Known rows, with every way that one mark hangs from another:
z803{z810 z842{z676}}: [-0.12 -0.06  0.02  0.08  0.13 -0.02  0.05  0.14 -0.11 -0.09  0.01  0.02
  0.10  0.00  0.01 -0.24 -0.01  0.08 -0.01  0.02  0.13 -0.18]
z803{z810}: [-0.02  0.00  0.03 -0.02  0.12 -0.06 -0.02  0.12 -0.03 -0.03 -0.09 -0.02
 -0.07 -0.01 -0.02 -0.06  0.00  0.04 -0.02 -0.10  0.07 -0.11]
z842{z474 z676 z745 z810}: [-0.01  0.22 -0.49  0.62 -0.15  0.27  0.08 -0.21  0.13  0.08  0.35  0.06
  0.03 -0.22  0.24 -0.25  0.13  0.03  0.00  0.25  0.21  0.13]
z745{z842{z474{z459 z678} z676 z810}}: [ 0.03  0.11 -0.21  0.41 -0.04  0.13  0.21 -0.08  0.09  0.02  0.09  0.02
  0.17 -0.14  0.02 -0.15  0.13  0.13  0.08  0.15  0.36  0.23]
z745{z842{z474{z459} z676 z810}}: [ 0.02  0.14 -0.25  0.41 -0.04  0.15  0.17 -0.08  0.09  0.03  0.11  0.01
  0.14 -0.09  0.09 -0.16  0.09  0.10  0.11  0.14  0.24  0.18]
z133{z842{z474 z676{z745}}}: [-0.03  0.04 -0.19  0.12  0.03  0.22  0.10  0.10 -0.09 -0.17  0.14 -0.05
  0.15 -0.04  0.06 -0.04  0.12 -0.01  0.17  0.16  0.13  0.00]
z459{z474{z678} z676{z745{z842}}}: [ 0.06 -0.11  0.05 -0.08 -0.08  0.05  0.07  0.23  0.18  0.15  0.14 -0.03
 -0.02 -0.14 -0.06  0.17  0.16  0.14  0.21  0.05  0.06  0.08]
z474{z459 z678 z842{z676 z745 z810}}: [-0.03  0.07 -0.24  0.41 -0.06  0.08  0.19  0.01  0.22  0.01  0.03  0.04
  0.17 -0.29 -0.02 -0.19  0.19  0.20  0.05  0.09  0.48  0.16]
z474{z459 z678 z842{z745 z810}}: [-0.07  0.06 -0.19  0.35  0.03 -0.02  0.16 -0.01  0.24  0.00 -0.01  0.00
  0.12 -0.30 -0.06 -0.09  0.15  0.17  0.03  0.01  0.40  0.14]
z676{z745{z842}}: [-0.03  0.00 -0.05  0.02  0.05  0.07  0.04  0.08 -0.10 -0.01 -0.20 -0.01
  0.06 -0.05  0.07  0.09  0.10  0.03  0.24 -0.02  0.01  0.00]
z254{z678}: [ 0.09 -0.05  0.07  0.03  0.03 -0.02 -0.07 -0.09 -0.02 -0.02  0.01  0.05
  0.13  0.07  0.09 -0.01 -0.08 -0.03 -0.03 -0.06 -0.05  0.08]
z745{z842{z676}}: [ 0.07  0.06 -0.01  0.11 -0.02  0.07  0.08  0.00 -0.02  0.02 -0.01  0.04
  0.08  0.06  0.00 -0.05  0.09  0.09  0.14  0.07  0.10  0.07]
z745{z842}: [ 0.03  0.06  0.03  0.05  0.07 -0.03  0.05 -0.03  0.00  0.00 -0.04  0.01
  0.04  0.05 -0.03  0.05  0.05  0.05  0.12 -0.01  0.02  0.05]
z459{z474{z678 z842} z676}: [ 0.05 -0.09  0.09 -0.11 -0.09 -0.04  0.03  0.20  0.32  0.14  0.25 -0.05
 -0.04 -0.14 -0.12  0.09  0.10  0.14  0.05  0.05  0.11  0.04]
z842{z810}: [-0.04  0.06 -0.14  0.17 -0.04  0.04 -0.03 -0.08  0.16 -0.09  0.11  0.00
  0.05 -0.07  0.09 -0.04  0.03  0.03 -0.02  0.01  0.06  0.04]
z842{z474{z678} z676 z745 z810}: [ 0.01  0.18 -0.44  0.63 -0.14  0.24  0.13 -0.21  0.12  0.06  0.33  0.08
  0.06 -0.28  0.16 -0.23  0.19  0.07 -0.05  0.25  0.36  0.19]
z842{z474{z459 z678} z676{z745} z810}: [-0.03  0.03 -0.36  0.43 -0.14  0.26  0.20  0.01  0.02  0.01  0.03  0.01
  0.19 -0.31  0.15 -0.20  0.15  0.08  0.06  0.19  0.42  0.20]
z459{z474{z678 z842{z745}}}: [ 0.02 -0.02 -0.06  0.05  0.02 -0.10  0.14  0.03  0.18  0.06  0.18  0.00
 -0.06 -0.17 -0.09  0.02  0.03  0.10  0.03  0.00  0.12 -0.02]
z676{z745{z842{z474{z678} z810}}}: [-0.05  0.05 -0.20  0.24  0.03  0.11  0.08 -0.03 -0.02 -0.03 -0.08 -0.01
  0.11 -0.18  0.11  0.04  0.14  0.03  0.17  0.05  0.17  0.10]

Rows:
[-0.01 -0.06 -0.02  0.14 -0.06  0.10  0.11  0.19  0.15  0.08 -0.08 -0.02
  0.16 -0.21 -0.06  0.05  0.21  0.17  0.16  0.04  0.30  0.23]
z474{z459{z676{z745{z842{z810}}}} z678}
[-0.04  0.06 -0.26  0.26  0.01  0.23  0.11  0.04  0.03 -0.26  0.21 -0.03
  0.23 -0.15  0.07 -0.07  0.19  0.04  0.11  0.18  0.29  0.07]
z133{z842{z474{z678} z676{z745} z810}}
[ 0.00  0.03 -0.09  0.18 -0.08  0.06  0.06 -0.01  0.18 -0.10  0.04  0.02
  0.16 -0.18  0.00 -0.12  0.17  0.14 -0.02  0.07  0.39  0.07]
z474{z678 z842{z676 z810}}
[-0.04  0.14 -0.28  0.34 -0.08  0.13  0.01 -0.08  0.21 -0.01  0.13  0.03
  0.07 -0.16  0.13 -0.16  0.14  0.11  0.07  0.09  0.21  0.02]
z474{z842{z676 z745 z810}}
[-0.01 -0.02 -0.19  0.05 -0.08  0.05  0.08  0.09  0.20 -0.03  0.14 -0.02
  0.02 -0.15  0.09 -0.06  0.02  0.09  0.12  0.03  0.07 -0.07]
z459{z474{z842{z676{z745} z810}}}
[-0.17 -0.07 -0.09  0.18  0.04  0.07  0.10  0.08 -0.04  0.07  0.07 -0.05
  0.14 -0.14  0.06 -0.11  0.01  0.01  0.09  0.13  0.06  0.01]
z803{z842{z474{z459{z676{z745}}}}}
[-0.16 -0.01 -0.04  0.14  0.22 -0.08  0.06  0.04 -0.11 -0.05  0.06 -0.03
  0.03 -0.06  0.02 -0.19 -0.06  0.00 -0.05  0.01  0.08 -0.16]
z803{z810 z842{z474}}
[-0.01  0.02 -0.10  0.17 -0.09  0.18 -0.02  0.10  0.14  0.10  0.07 -0.03
  0.07 -0.17  0.08  0.08  0.23  0.09  0.18  0.11  0.15  0.15]
z459{z676{z745{z842{z474{z678} z810}}}}
[-0.06  0.03 -0.25  0.35 -0.10  0.17  0.10  0.03  0.18  0.08  0.12 -0.04
  0.11 -0.30  0.08 -0.06  0.15  0.08  0.03  0.14  0.31  0.23]
z842{z474{z459{z676{z745}} z678} z810}
[-0.05  0.12 -0.23  0.29  0.14  0.08  0.16  0.00  0.03 -0.08  0.22 -0.06
  0.08 -0.09 -0.04 -0.04  0.07  0.01  0.12  0.12  0.10  0.06]
z133{z842{z474{z459} z745}}
[ 0.00  0.13 -0.15  0.32  0.05  0.03  0.10 -0.15  0.10 -0.03  0.11  0.00
  0.09 -0.11  0.02 -0.02  0.11  0.06  0.04  0.08  0.22  0.17]
z745{z842{z474{z678} z810}}
[-0.05  0.09 -0.26  0.36 -0.10  0.15  0.05 -0.02  0.24  0.11  0.22 -0.06
  0.06 -0.20  0.11 -0.11  0.06  0.05  0.01  0.14  0.17  0.18]
z842{z474{z459{z676}} z810}
[-0.10  0.00 -0.13  0.28  0.01  0.07  0.08 -0.05 -0.05  0.00  0.17  0.08
  0.12 -0.05  0.06 -0.20  0.04  0.05  0.04  0.15  0.06 -0.05]
z803{z842{z676 z745}}
[-0.08  0.15 -0.32  0.42  0.05  0.16  0.08  0.00  0.24 -0.08  0.38 -0.07
  0.11 -0.16  0.03 -0.05  0.15  0.06  0.13  0.16  0.15  0.13]
z133{z842{z474{z459{z676}} z745 z810}}
[-0.18  0.10 -0.31  0.48  0.07  0.04  0.07 -0.20  0.07 -0.03  0.30  0.02
  0.10 -0.17  0.14 -0.18  0.02  0.00 -0.01  0.15  0.07  0.00]
z803{z842{z474 z745 z810}}
[-0.02 -0.10 -0.06 -0.02 -0.12  0.06  0.01  0.22  0.34  0.07  0.18 -0.06
  0.02 -0.26  0.01  0.10  0.17  0.15  0.15  0.04  0.14  0.03]
z459{z474{z678 z842{z810}} z676{z745}}
[-0.05  0.15 -0.40  0.60 -0.02  0.10  0.18 -0.17  0.16  0.08  0.21  0.02
  0.05 -0.33  0.07 -0.15  0.11  0.07 -0.03  0.14  0.32  0.22]
z842{z474{z459 z678} z745 z810}
[-0.06  0.04 -0.27  0.30  0.02  0.22  0.19  0.09  0.04 -0.23  0.16 -0.05
  0.26 -0.18  0.03 -0.10  0.17  0.07  0.14  0.17  0.35  0.12]
z133{z842{z474{z459 z678} z676{z745} z810}}
[ 0.01  0.09 -0.09  0.21  0.08  0.01  0.16 -0.05 -0.01  0.09 -0.02 -0.03
  0.05 -0.04 -0.02 -0.03  0.02  0.04  0.12  0.06  0.11  0.14]
z745{z842{z474{z459}}}
[-0.03  0.14 -0.35  0.49  0.02  0.20  0.20 -0.03  0.13 -0.15  0.33  0.00
  0.19 -0.19  0.01 -0.15  0.19  0.10  0.08  0.21  0.36  0.16]
z133{z842{z474{z459 z678} z676 z745 z810}}
[ 0.03  0.02 -0.19  0.20 -0.07  0.00  0.15  0.00  0.26  0.01  0.28  0.03
  0.01 -0.22 -0.01 -0.08  0.09  0.15  0.03  0.07  0.22  0.02]
z459{z474{z678 z842{z676 z745 z810}}}
[-0.16 -0.04 -0.25  0.39 -0.01  0.14  0.20  0.00 -0.04 -0.07  0.09  0.02
  0.27 -0.24  0.11 -0.24  0.07  0.07  0.04  0.19  0.31  0.07]
z803{z842{z474{z459 z678} z676{z745} z810}}
[-0.17  0.04 -0.25  0.51  0.03  0.06  0.13 -0.09  0.16  0.06  0.29  0.01
  0.15 -0.26  0.05 -0.18  0.10  0.09  0.00  0.18  0.23  0.13]
z803{z842{z474{z459{z676} z678} z745 z810}}
[-0.05  0.03 -0.14  0.13  0.03  0.09  0.02  0.02  0.00 -0.07 -0.14  0.00
  0.10 -0.10  0.13  0.06  0.12  0.05  0.23 -0.02  0.05  0.03]
z676{z745{z842{z810}}}
